Each row was made from one path, in order. Every step used is in the known rows, and no mark comes twice. Write each row's path.
Known rows
doviz-sepi: [ 7.2 -8.6  6.3  1.2  9.0 -7.5  5.7  5.4 -1.1 -4.2 11.7 10.1  4.1  0.1
 -3.4 -2.3  9.9  0.7 -0.5 -1.2]
nodonur-fuzal: [  0.1   3.7  -2.6  -3.7  -0.1  -8.2  12.3  -0.6   1.1  10.1   4.7  -5.5
   0.8 -14.8  -1.6   0.2  -4.1  14.3   2.0  -0.8]
tevi-fuzal-tepo-sepi: [  5.4  -1.6 -15.9  11.1  -7.4   8.5   0.0   6.4  -5.4  -5.7  19.0  10.9
  -7.3  -2.6  -6.4  -1.5  28.1  41.8  -6.1  12.5]
tevi-fuzal-feda-sepi-nodonur: [  4.0  20.4  10.5   5.6   9.1   7.6 -23.6  21.3  -4.4   6.4   5.7  -8.5
  11.8  12.0   6.7  -2.1  34.5   6.4  -1.7   4.8]
feda-sepi-tevi-fuzal: [ -9.0  14.6  -2.2  12.2  -7.8   5.9 -18.4   4.4  10.3   4.8   3.7  -2.3
  11.4  -0.2   0.2  -1.0  16.3   7.9   1.8  -3.8]
doviz-sepi-nodonur-fuzal: [ 12.2   0.9   3.6  -4.1  10.2 -18.1  10.3  14.8  -0.3  -1.4  23.6   3.3
   8.0  -1.0  -3.7   5.3  18.9   9.0  10.1  -0.1]
fuzal-tepo: [ -2.0  -2.9  -1.0   0.6 -12.0   0.5   9.7   5.5  -2.9  -1.5   2.8   3.6
  -6.8   0.5   3.1   6.6  15.0  21.7  -0.6   5.3]
tevi-fuzal-feda-sepi: [ -1.2  13.8  10.5   7.3   7.4  11.5 -16.0  11.3  -4.0  12.8  -0.9  -7.5
   9.0  -1.7   5.3  -9.1  21.2  11.5 -10.4   3.3]
sepi-tevi-fuzal-nodonur-varo: [-4.4  7.8 -3.1 17.1 -4.6  4.6 -3.0  2.4  2.1 -0.3  6.8  9.0 -1.2 12.0
 -3.7 -9.5 -8.8 24.4 -1.0  5.9]
sepi-tevi-fuzal-feda-varo: [ -1.2  14.3   6.4  15.6  10.3  -0.5  -4.8   8.0   3.3  11.5   8.4  -5.2
   0.3   8.6  -4.3  -5.9  -5.5  35.0 -10.6   7.8]
tevi-fuzal-doviz-sepi: [ -0.3  -8.9  -9.5  14.1  17.3   5.0  -8.7   5.3   3.3  -1.8  13.5  17.9
   2.3   1.7  -7.7  -1.4  23.1   1.5 -15.4   3.0]
sepi-tevi-fuzal-tepo: [ -4.9   5.1  -4.5  15.2 -16.3   4.3  -2.1   0.2   4.7  -4.4  12.1   3.9
  -3.3  -0.5  -4.0   4.5  22.6  30.1  -0.1   3.2]
sepi-tevi-fuzal: [ -2.8   8.5  -4.4  14.5  -3.9   3.7 -12.2  -6.3   7.6  -2.7   9.6   0.3
   3.6  -1.3  -6.7  -1.7   6.9   8.2   0.4  -1.6]
sepi-nodonur: [ 4.9  6.3 -0.7 -1.5  2.4 -3.5 -7.1  9.9 -0.5 -6.8  7.2 -1.2  3.0 13.1
  1.7  7.2 13.1 -6.0  9.0  1.4]
sepi-tevi-fuzal-feda: [ 2.2 12.3  8.2 16.9  2.1  1.0 -9.4 -3.8 -0.3  2.2 10.9 -8.3  5.0 -1.8
 -8.3 -8.4  6.7 24.1 -4.4  4.7]
tevi-fuzal-tepo-sepi-nodonur: [ 10.9   4.8 -16.7   9.7  -5.3   5.0  -7.9  16.2  -5.5 -12.3  25.5  10.0
  -4.3  11.1  -4.4   5.8  40.7  36.4   3.2  13.7]
tepo-sepi: [  7.9  -2.7 -11.2   3.2   0.7  -5.2   1.5   1.1  -3.5  -4.6  12.8   5.0
  -0.1  -0.6  -8.7  -4.3  -1.2  22.8   1.7   9.0]
tepo-sepi-tevi: [  5.8   2.1 -12.0  10.5  -8.5 -13.4   2.0  -3.9   2.9  -8.4  18.4   1.4
   4.3  -0.4 -16.2  -2.8  -7.5  32.7   8.6   8.0]
nodonur-varo: [-1.4  0.2 -5.5  0.3 -4.1 -0.4  2.6  6.6  6.9  0.1 -4.1 10.0 -3.4  9.4
 -0.8 -1.8 -0.3 11.4 -2.4  7.5]

Which path is each row?
[ -1.5   5.2 -14.9   0.1   6.2 -12.1   2.5   9.8   4.1   4.9  10.0  -1.4
   3.5   1.7  -5.3  12.3   9.2   9.5   2.6   5.1]
sepi-nodonur-fuzal-doviz
[  4.0  -0.9 -13.1  10.9 -20.9 -13.2  11.6   1.9   0.3  -9.5  21.3   5.2
  -2.8   0.0 -12.8   3.4   8.2  54.6   8.1  13.3]
fuzal-tepo-sepi-tevi
[  0.0   2.8   3.5   9.9   7.6  14.0  -5.3   1.2 -10.5   2.6   5.0   2.1
  -1.7   1.9   3.4  -9.9  -1.3   1.2  -5.8  -0.9]
tevi-fuzal-nodonur
[ -6.9  11.6 -12.4  -2.4   2.0 -10.1  -4.2  19.9   6.7  12.9   4.8  -4.0
  11.3   2.4   1.6  13.0  17.4   8.8   4.0   3.0]
feda-sepi-nodonur-fuzal-doviz
[ 10.3  13.4   9.5  -2.9   8.7 -14.8   6.7  11.1  -7.3   8.3  13.0 -14.1
   5.2  -1.5  -2.7   0.5   8.3  24.5   6.4   7.3]
sepi-nodonur-fuzal-feda
[  9.2   5.3 -21.6   9.8  -9.6   4.1  -5.6  22.7   0.9 -12.6  20.9  19.8
  -7.4  20.4  -5.3   4.1  40.6  47.9   1.1  21.8]
tevi-fuzal-tepo-sepi-nodonur-varo
[  4.5  -0.1   2.2  15.9   4.5  -2.9  -5.6  -0.4   6.4  -7.4  21.2  10.4
   7.7  -1.2 -10.2  -3.9  17.0  10.0  -0.7  -2.7]
doviz-sepi-tevi-fuzal
[  1.3   9.8   6.4   8.5  18.6   7.8  -5.1  13.0  -3.2  14.6   2.6  -2.2
  -3.7   8.1   2.2  -7.6   0.9  24.1 -17.3   8.6]
tevi-fuzal-feda-varo
[ 12.0  -2.4   6.0  -0.1  10.8 -10.0  -2.1  15.1  -1.7 -11.9  18.5   8.7
   7.0  13.7  -2.2   4.5  22.3  -4.9   8.2   0.5]
doviz-sepi-nodonur
[  2.9   6.2  -3.2  -4.8 -10.7 -11.0  14.3  14.8  -2.1   1.3  14.8  -3.1
  -2.9  -0.7   2.5  14.5  25.0  30.0  10.4   5.7]
sepi-nodonur-fuzal-tepo
[  4.6  -3.8   5.8   8.4   0.0 -15.5   5.6   0.6   5.1  -7.9  18.1   7.5
   8.0   0.8 -10.1  -0.8   3.2  12.1   6.2  -1.3]
doviz-sepi-tevi
[  4.5  -3.1  -9.1  12.6  20.0   1.2 -15.6  15.0   3.0  -9.7  20.1  17.1
   6.3  14.7  -6.2   6.1  36.6  -4.4  -6.9   4.2]
tevi-fuzal-doviz-sepi-nodonur
[  6.2  -1.7 -15.1  -0.1 -12.4 -12.3  23.4   6.8  -5.5   4.1  20.5   2.8
  -6.0 -15.0  -8.1   2.7  10.0  57.9   3.2  12.7]
nodonur-fuzal-tepo-sepi
[  4.0   2.1 -15.3   7.0 -20.8 -20.9  23.1   1.5   0.9   0.7  26.4  -0.2
  -1.7 -14.8 -15.1   4.3   4.0  68.7  10.2  12.0]
nodonur-fuzal-tepo-sepi-tevi
[ -1.3  -0.5   1.4   2.8  -1.2   0.5   8.8   8.6  -5.5   2.5  -2.9   9.0
  -4.5  13.2   2.8  -7.8 -15.6  15.0  -0.6   7.9]
fuzal-nodonur-varo
[ -8.5  13.5   5.0  14.6  -4.6   6.8 -12.4   6.0  -2.4   6.8   5.6  -3.0
  10.8   2.9   3.3  -6.8   1.1  10.3   2.7  -3.9]
feda-sepi-tevi-fuzal-nodonur
[  4.4  -1.3   9.3  18.3   7.5  -1.7   0.3   1.7  -5.7  -6.1  23.0   9.1
   6.2   2.2  -7.1 -10.1   1.5  13.6   0.6  -2.6]
doviz-sepi-tevi-fuzal-nodonur
[ -2.3  14.7  13.3   7.2  -5.5 -10.2  -4.1   7.5   1.0   9.2   1.4 -13.5
  13.3   1.0  -2.4  -4.1   1.5  25.5   3.4   3.7]
fuzal-feda-sepi-tevi
